In the rows, 128 means zero.
Known rows, with every step that occurs:
vimev-falat-fafep: [173 136 126 131  69 103 160 120 116 143 132 158 182  77 125  98 133  85
 124  96 135 167 132  74 126 107 151 171 157 135 134]
vege-sozes: [165 137 105 135 113  85 127  86 132 143 149 116 183  35 129 127 138  73
 124 117 122 116 117 115 132 120 159 132 149 130 140]
luzi-vimev-falat-fafep-zigo-sesek: [226 105 184  91  90 136 149 126  87 130 139 138 190  79 128 115 130  81
 110 124 122 129 140 112 117 125 138 176 157 124 140]
vege-sozes-zaku-kapo: [161 157 154 161 127  95 135  85 114 136 151 148 182  39 107 141 142  64
 122 137  91 100  77  92 146 138 140 137 144 162 116]
fafep-zigo-sesek: [183  95 123 124 127 124 131 126  98 135 142 100 186 103 117 142 138  84
 120 123 120  80 112  96 133 137 139 130 139 102 140]
sozes-vege: [169  88 103 128  91 106 141 135 146 130 138 145 184  97 105 113 138  91
 132  90 127 188 109 103 126 116 153 138 153 102 147]
luzi-vimev-falat: [223 162 175 117  97 116 166 132 132 148 141 149 185  94 124 113 141  87
 106 107 138 139 142 129 119 128 153 174 163 139 134]
vege-sozes-fafep-falat-vimev: [211 146 126 113 135  84 128 101 149 146 150 134 190  18 143 103 140  81
 130 129 126 121 110 101 124 121 148 116 161 206 179]
falat-vimev: [193 147 164 134 104 104 147 129 146 151 131 136 186  80 138 131 132  86
 115  98 126 143 108  94 124 130 151 150 150 128 140]
kapo-sesek-zigo-fafep-sozes-zaku: [128  73 158 189  81  92 177 115 100 104 149 143 187  81 101 154 144  60
 119 160 125 111 102 108 126 111 137 183 156 114 127]
vege-sozes-fafep-falat-vimev-luzi: [228 139 107 120 107  79 167  96 141 151 153 137 192  29 140 104 144  88
 126 118 130 102 106 102 133 115 157 105 163 209 170]
falat-vimev-luzi: [203 141 143 144  81  98 187 126 135 155 135 141 187  86 134 133 138  92
 114  85 123 117 104  96 136 125 157 135 153 132 135]
zaku-sozes: [115 141 148 139 111  97 151 127 130 152 139 134 181 146 113 140 145  85
 126 114 113 126 110 109 130 131 144 129 144 129 145]
luzi-vimev-falat-fafep-zigo: [231 139 199 113  95 119 142 133 106 140 135 161 185  73 128 104 140  95
 108 115 131 161 139 115 112 128 152 173 154 140 136]
luzi-vimev-falat-fafep-sozes-zaku: [158 150 229 139  63 114 170 127 104 148 140 186 184  77 113 114 134  64
 111 139 137 178 119 114 111 124 144 172 161 184 120]
kapo-sesek-zigo-fafep-falat-vimev: [246  82 127 139 105  88 150 115 127 102 145 123 199  89 134 133 143  83
 116 122 130 115 122 104 123 105 141 192 168 130 153]
luzi-vimev: [208 159 174 138 107 114 144 129 133 147 138 139 186 101 123 126 137  84
 108 110 126 147 118 146 125 125 150 149 152 118 139]
falat-fafep-sozes-zaku-kapo-sesek: [109 117 182 192  63  86 166  83  93 146 139 156 185  95 100 160 134  60
 125 138  94 136  67  76 144 123 127 161 147 173 121]
vimev-falat-fafep-zigo-sesek-kapo: [196  80 161  89  87 135 138 129  78 104 141 128 190  80 110 117 134  83
 115 135 121 132 168  99 124 120 142 159 153 143 143]
sesek-zigo: [175 106 126 139 105 104 128 147 127 111 136 123 185  98 119 118 144  90
 117 110 127 119  96 105 126 121 151 175 146 129 144]
zaku-kapo: [169 142 155 149 108 109 138 116 126 139 138 136 185 114 113 133 143  85
 123 101  99 117  89  85 152 131 138 154 138 124 146]
fafep-sozes-zaku: [118 138 173 173 102 103 159 125 116 150 143 149 183  95 104 143 138  67
 123 140 135 128  98 103 124 133 149 125 140 156 123]
vege-sozes-fafep-zigo-sesek: [166  92  98 115 133 111 130 100 109 129 153 108 184  22 127 121 139  76
 127 150 109  66 111  98 133 129 135 114 145 131 172]
vimev-falat: [184 141 120 130  93 104 170 128 128 145 140 138 183  93 118 113 142  91
 120  97 141 134 139  83 127 126 155 161 152 133 133]
fafep-sozes: [117 128 162 144  88 101 138 116 125 150 140 120 184 113 119 137 142  78
 121 120 136 126 111 107 132 127 151 132 141 126 147]
zigo-sesek: [163 110 105 133  99 116 149 128 112 139 141 104 186  99 118 135 130  74
 120 110 120 102 111 102 138 121 138 145 149 100 142]
kapo-sesek: [169 116  92 170  92  82 168  95 130 151 141 115 183  98 116 148 137  84
 123 110 122 132 112 101 135 118 137 148 154 111 133]

Rows:
[199  90 156 104 129 131 118 127  97 107 144  95 191 102 108 143 137  85
 113 143 113  97 146 122 133 136 141 132 143 122 152] => fafep-zigo-sesek-kapo
[135  64 143 167  70  89 162 107 112  98 146 115 189  97 116 149 145  70
 112 137 129 105 126 111 130 103 139 194 152  84 155] => kapo-sesek-zigo-fafep-sozes
[170 122 122 170  96  96 157  91 119 141 142 125 185 113 110 157 142  86
 119 106  94 104  92  85 154 128 130 162 147 124 136] => zaku-kapo-sesek
[232 143 118 135 100  94 182 135 138 155 140 150 192  85 128  99 141 101
 127 100 133 122  92  92 130 113 152 108 156 196 172] => sozes-fafep-falat-vimev-luzi
[172 105 147 109 108 124 136 129 107 114 143 101 187 101 112 137 131  74
 112 130 116 115 140 130 140 119 138 147 152 123 151] => zigo-sesek-kapo
[235 145 147 119 122 101 129 127 141 150 139 128 195 104 134 120 138  89
 123 106 139 129 109  99 123 128 152 134 154 175 147] => fafep-falat-vimev
[175  82 137  92 136 119 117 100 103 108 156 103 186  13 115 127 141  76
 118 169 101  83 144 131 133 128 139 114 149 155 182] => vege-sozes-fafep-zigo-sesek-kapo
[123 123 156 135 131 100 144 140 126 147 138 148 180 126 110 126 153 100
 135 135 107 107 100  97 124 141 137  98 138 151 175] => zaku-sozes-fafep-zigo
[116  85 146 131  75 106 136 125 138 127 141 140 184 111 107 128 138  81
 132 109 134 178 104 103 127 123 154 133 148 124 157] => fafep-sozes-vege
[176 103 139 185  96  97 168 125 106 106 142 139 187 102  95 153 149  77
 119 133  90  99  56  82 138 135 131 191 151 168 111] => sozes-zaku-kapo-sesek-zigo
[128 101 188 170 100 110 160 144 106 101 144 157 187  87 104 132 145  63
 114 157 131 116 102 109 123 113 149 174 146 114 137] => sesek-zigo-fafep-sozes-zaku
[136  77 175 167  77 103 155  98 104  93 146 122 193 111 108 160 150  71
 112 137  99  83 100  97 154 114 130 203 147  93 159] => zaku-kapo-sesek-zigo-fafep-sozes
[248 134 130 140 103  97 187 117 124 138 145 148 198  89 133 120 142  89
 118 104 135 116 126 112 134 102 158 129 155 124 151] => zigo-fafep-falat-vimev-luzi
[211 155 187 120  69 112 163 129 119 148 134 169 185  76 131  97 132  83
 110 102 132 176 137 121 118 110 149 184 165 139 137] => luzi-vimev-falat-fafep
[117  96 132 122  94  97 147 137 140 130 141 153 184 143  97 128 145  89
 135 100 111 184 108 109 126 127 147 129 151 125 152] => zaku-sozes-vege
[219 129 108 148 130 100 136 113 121 129 145 135 193 101 120 111 144  86
 127 119 142 123 132 114 130  98 147 133 149 100 158] => zigo-fafep-falat
[230  79 114 157 113  99 145 102 103  88 148 119 199 117 111 136 153  86
 118 128 107  91 103  94 147 105 133 190 155 125 156] => zaku-kapo-sesek-zigo-fafep-falat
[229  73  85 155 108  92 152 107 109 102 149 118 195 105 120 128 147  87
 120 127 134 112 125 116 130  94 141 182 160 117 152] => kapo-sesek-zigo-fafep-falat
[126 114 185 195  90  99 180  82  98 130 149 157 189  93  97 171 143  56
 123 151  94 102  91  95 151 120 123 160 146 109 131] => zigo-fafep-sozes-zaku-kapo-sesek
[117 140 213 153  63 109 163 112  89 139 137 183 183  85 101 121 139  66
 125 131 111 138  89  59 137 128 137 168 145 191 123] => vimev-falat-fafep-sozes-zaku-kapo
[197 136  96 137 125  99 138 133 137 146 141 143 188  92 117  94 141  93
 134 124 138 135 103  99 129 110 143 108 152 175 175] => sozes-fafep-falat
[222 142 144 121 125 104 149 139 148 152 138 150 192  75 132 100 138  92
 129 115 131 138 102  94 122 121 144 122 158 196 179] => sozes-fafep-falat-vimev
[175  89 135 121  99 122 131 121  88 133 135 115 190  83 124 127 127  79
 122 121 111 119 108  89 132 117 137 141 141 102 142] => falat-fafep-zigo-sesek
[152 135  98 137 116  87 141  97 139 144 147 138 178  12 127 108 139  77
 129 132 115 118 105 110 132 114 147 119 153 145 171] => vege-sozes-fafep
[134 108 223 171 100 123 152 130  98  91 143 161 189  98  96 140 149  62
 113 154  98  94  77  93 140 123 137 183 138 124 141] => sesek-zigo-fafep-sozes-zaku-kapo
[126  87 183 183  80  97 160 114  99 109 147 131 185 117  95 167 149  69
 118 149  97  91  63  82 140 141 128 184 148 182 123] => fafep-sozes-zaku-kapo-sesek-zigo
[222 101 116 137 122 110 130 142 114  94 146 128 195 106 120 103 146  87
 124 128 139 113 118 111 126  95 149 167 152 114 158] => sesek-zigo-fafep-falat
[241 130 156 133 127 105 141 114 136 135 143 147 197  85 137 117 139  83
 122 111 137 137 130 112 123 109 149 146 156 118 159] => zigo-fafep-falat-vimev
